Each row was made from one walk, in order. Every step used is in the known rows, and no mark comes twice. Write each row's walk.
Known rows:
c-a: [-2.306  2.194  0.099 -5.158  0.128 -1.712  2.909 -0.548 -1.611 -1.614
  1.581 -1.877 -2.206  2.207 -1.445 -0.247 -1.677 -5.284  0.944 -3.909
 -1.566  2.294  1.081]
n-a-q-j: [-0.610  1.836  0.830  0.749  0.096 -0.810 -2.614  0.692  0.517  1.197
 -1.630 -6.000 -2.204  2.784  4.333  2.549  0.931  0.783  0.277 -0.570
  0.742  3.629  2.463]
n-a-q: [-0.981  3.159 -1.086 -1.444 -0.376 -1.051 -1.211  0.939  1.944 -0.127
 -0.173 -6.506 -2.452  4.330  4.641  1.908  2.359 -3.050 -0.595 -1.653
 -0.972  0.839  3.335]
y-c-q-s-j-t: [-0.515 -1.313 -0.212 -1.261  1.798  1.349  0.326 -3.303  2.227  1.076
  1.702  7.455  0.458 -6.606 -4.147  0.073 -0.929  5.597  0.545  2.640
 -3.562 -1.009 -5.492]
t-q-j-s: [ 1.759 -0.126  0.852  3.905 -1.584  0.532 -0.368  2.150  2.450 -0.078
 -1.401  3.760  3.155 -1.165  0.050 -1.743 -3.836  1.851  0.476  1.643
  2.469  1.076 -3.456]
c-q-j: [-2.984  1.375  0.823 -0.303  1.751  0.101  2.285 -0.679 -2.114  1.711
 -2.619  0.841 -2.035  1.365  0.169 -1.010 -3.951  0.707  0.084  0.237
 -0.551  4.073 -3.099]
s-j-t-q: [ 2.575  1.953  0.647  3.517 -0.702 -1.500  1.380 -2.258  0.932 -0.690
 -2.782  3.889  3.862 -6.527 -0.313 -2.380 -4.708 -1.976 -1.904 -1.219
  0.411 -2.432 -2.539]
w-n-a-q-j: [ 0.501  0.670  1.236 -0.329  0.200 -0.404 -1.710  1.909 -1.498 -0.002
 -1.838 -4.409  2.279  4.813  2.560  1.996  2.929 -0.153 -0.782 -0.934
  2.533  1.717  3.022]
n-a-q-s-j-t: [ 1.788  0.142  1.312  2.134  0.385 -1.031 -4.678 -2.155  2.742  1.008
  0.806 -1.794  0.215 -5.489 -0.629 -1.550  2.899  3.363 -0.891  0.318
  1.473 -2.424  2.919]
t-q: [ 0.338  2.694 -0.884  1.807 -0.487 -1.602  2.150  1.677  0.767 -2.792
 -1.267 -0.674  1.546  1.649  2.891 -0.065 -3.312 -3.264 -1.421 -1.586
 -1.085  0.616 -1.727]
j-q-s: [ 1.081  0.678 -0.469  2.922  0.467  0.557 -0.464 -0.136  3.366 -1.078
  1.166  2.822 -1.093 -0.184 -1.988 -0.980 -1.888  1.956  0.945  1.834
 -0.301 -0.356 -1.418]
j-s: [ 0.364 -0.399 -1.710 -0.422 -0.850  2.187  0.922  2.651  0.901 -0.337
  0.854  2.589 -0.844  2.624 -3.285 -1.834 -0.596 -2.848  1.004 -0.124
  0.793 -2.287 -0.069]
s-j: [-0.199  0.354  0.439  0.920  1.305 -2.213  1.210  0.391 -5.254 -1.602
  0.990 -1.151 -2.480 -2.455 -1.638 -0.678 -1.515 -4.458 -0.617 -1.365
 -1.628 -0.611  1.373]
z-c-a-n: [-1.396 -1.315 -3.145 -7.922 -1.912  1.047  3.591 -1.396 -2.851  1.351
  2.818 -1.585 -0.006  3.048  2.829  2.789  1.925 -5.952  1.110 -4.287
 -0.618 -0.049  1.984]
c-y: [-2.662 -0.562 -0.331 -2.747  1.459 -0.606  2.333 -0.348 -3.055 -1.071
 -0.272 -0.577 -1.547  2.440  0.006  1.330 -1.259 -4.313 -3.247 -0.918
 -1.801  4.213 -0.697]
w-n-a-q-j-t: [ 2.008  0.967  0.785  0.163 -0.612  2.226 -1.340 -1.136  1.549  2.134
 -4.515 -0.050  4.659  2.856  0.398  0.763  1.291  1.554 -0.683 -1.543
  4.587 -0.576  1.839]
w-n-a: [ 0.147  2.352  0.880 -3.306  1.751 -0.041 -1.021  3.313 -2.595 -2.738
  1.427 -1.675  3.896  5.884 -1.162  0.433  0.672 -5.548 -1.410 -3.452
  2.264  0.496  2.654]
z-c-q: [-3.754 -0.969 -2.637 -3.475  0.736  1.817  3.404 -1.938 -2.982  1.897
 -0.375  2.061 -1.281  2.602  3.565  2.123 -2.738 -2.795  0.377 -0.418
 -2.392 -0.333 -3.953]
s-j-q: [ 1.005  1.596  0.540  1.939  0.166 -1.622  1.245 -2.157 -0.486  0.158
  0.110  2.669 -1.824 -4.667 -0.563 -0.713 -3.456 -3.799  0.299  1.037
 -1.716 -1.354 -1.444]
z-c-q-j-s: [-2.190 -3.753 -0.930 -1.389 -0.439  4.055  0.827 -1.283 -1.490  4.763
 -0.561  6.323  0.099 -0.122  0.897  0.631 -3.009  2.110  2.332  2.917
  1.058  0.185 -5.783]
y-c-q: [-3.200  1.596 -2.555 -4.990  1.242  1.234  3.886 -0.115  1.551 -0.091
  0.776  2.582 -2.012  3.297  1.161  3.479 -1.674 -1.125  0.788  0.543
 -5.938  2.165 -5.064]
w-n-a-q: [ 0.180  1.911 -0.556 -2.685 -0.329 -0.647 -0.288  1.918 -0.300 -1.387
 -0.417 -4.963  2.061  6.297  3.033  1.532  4.184 -4.035 -1.507 -1.866
  0.924 -1.047  4.064]
w-n: [ 0.154  0.321 -1.078 -1.360  0.776  0.775  3.296  2.552 -4.146 -2.868
 -0.631  0.489  2.311  5.797 -2.442 -0.246  0.235 -5.084 -1.074 -2.509
  0.645 -1.599  1.743]

Write each row's walk:
[ 1.859 -0.857  1.207 -0.835 -1.416  1.736 -3.038  2.597  1.451  1.452
 -0.519 -0.666  3.594  3.646  0.234 -0.064  3.848  0.946  0.454  1.318
  4.399 -0.580  2.337] : w-n-a-q-j-s
[ 0.304 -2.076  0.177  3.513  0.131 -2.679 -0.836 -0.044 -1.980 -1.307
  1.449 -4.062 -3.948 -3.782  0.347 -0.828  3.802  2.485 -0.373  1.988
 -2.340 -2.108  3.234] : a-q-s-j
[ 1.839  2.894 -1.421  2.546 -1.373  0.987  2.414 -1.020  3.971 -0.770
 -3.878  3.718  4.107 -0.330  0.618 -1.551 -4.846 -1.496 -1.519 -2.255
  0.937 -1.622 -3.143] : j-t-q
[ 0.150 -0.014  1.873  1.589  1.125 -3.480 -5.134  0.583 -0.532 -1.128
  3.422 -6.322 -2.389 -3.587  1.663 -0.182  4.159  1.858 -0.987  0.817
 -0.798 -0.028  4.104] : n-a-q-s-j
[-1.179 -2.091  0.005 -3.760 -0.628 -2.953  0.298 -2.088  0.883 -1.709
  5.668 -2.376 -3.946 -4.917  0.359  3.895  4.891  3.286  1.966  1.914
 -6.427  1.005  0.601] : y-c-a-q-s-j
[ 0.669 -0.185  0.533 -0.739  0.589 -0.702 -3.185  2.721  0.612 -2.576
  2.031 -4.880  2.452  4.703  0.937  0.304  6.133  1.294 -1.404 -0.299
  1.638 -1.080  4.478] : w-n-a-q-s
[ 1.545 -0.264  2.147  4.876  1.128 -3.932 -1.759  1.280 -1.420 -3.754
  2.181 -0.295  1.798 -6.194 -0.286 -2.340 -1.351  1.725 -2.062  1.201
 -1.042 -0.126 -0.769] : t-q-s-j
[ 1.010 -0.041 -1.534  3.286 -1.891  2.417  1.896 -2.673  2.159  3.121
 -6.104  0.492 -1.250  0.834  0.813  0.405 -1.072  3.014  0.698 -0.245
  1.310 -0.718  0.188] : a-q-j-t
[ 2.987 -1.007  1.915  1.047  0.345 -0.428 -3.947 -1.174  0.658 -0.222
  0.593 -0.284  4.679 -3.557 -2.344 -1.800  4.665  2.626 -1.783  0.001
  3.123 -4.255  3.710] : w-n-a-q-s-j-t
[ 0.615 -1.611  0.193  1.781 -0.396  2.447 -0.271  2.228 -0.409  0.937
 -0.525  3.210 -0.559  1.062 -3.421 -1.311 -2.115  1.102  1.856  1.032
  2.432  0.592 -1.065] : q-j-s
[ 1.901 -1.755  0.875  3.461  1.285  0.131 -1.136 -1.366 -1.270 -0.546
  0.599  3.553  0.398 -6.067 -6.233 -3.120 -0.953  2.530 -0.262 -0.401
  1.389 -2.984  0.491] : q-s-j-t
[ 0.665  0.102  0.549  0.288 -1.546  0.979 -3.893  1.674  3.570  2.599
 -0.249 -2.344 -0.785  1.607  2.018  0.491  1.830  2.026  1.306  1.640
  2.762  1.049  1.637] : n-a-q-j-s
[-1.769 -1.412 -0.915 -2.927  0.099  3.487  1.292  0.648  3.220  2.692
  0.596  7.001 -0.611  0.436 -1.642  1.879 -1.904  4.045  2.645  3.791
 -2.319  2.613 -6.941] : y-c-q-j-s
[-2.066 -0.444  2.016  0.446  3.005 -2.467 -0.263 -0.845 -3.206 -0.610
  2.162  0.455 -2.275 -4.922 -2.570 -3.742 -0.559  1.682 -0.953  1.934
 -2.130  0.478 -1.396] : c-q-s-j
[ 0.696 -1.946 -1.161  2.305 -2.681  1.964  0.303  0.949  2.109  2.451
 -2.196 -0.059 -2.384  1.394  0.709 -0.205  1.426  2.583  1.654  2.665
  1.189 -0.782  0.366] : a-q-j-s
[ 1.061  0.325 -0.353  2.546  0.253  2.930  1.182 -1.436 -0.278  1.726
 -4.485  3.718  0.469  0.341 -3.387 -0.578 -4.432  1.506  0.642 -1.875
  2.796  0.651 -1.339] : q-j-t
[-1.106 -1.060  1.793 -1.443 -0.377 -4.451 -0.131 -2.342 -1.482 -1.311
  3.538 -4.879 -4.234 -5.172 -0.208 -1.279  3.884  1.089  0.528  0.235
 -2.719  0.112  3.461] : c-a-q-s-j
[ 0.886  0.642  0.238  3.889  0.443 -1.539 -0.629  2.459  1.494 -3.967
  0.989 -0.425  1.978 -0.078  0.718 -1.254 -1.652  2.063 -1.335 -0.046
 -0.592  0.821 -1.196] : t-q-s
[-1.289 -4.597 -1.032 -3.390 -3.861  2.202  1.060 -2.805  0.345  4.034
  0.863  0.936 -1.615 -0.495  3.170  3.129  1.356  1.667  3.950  1.524
  0.542 -0.328 -1.039] : z-c-a-q-j-s
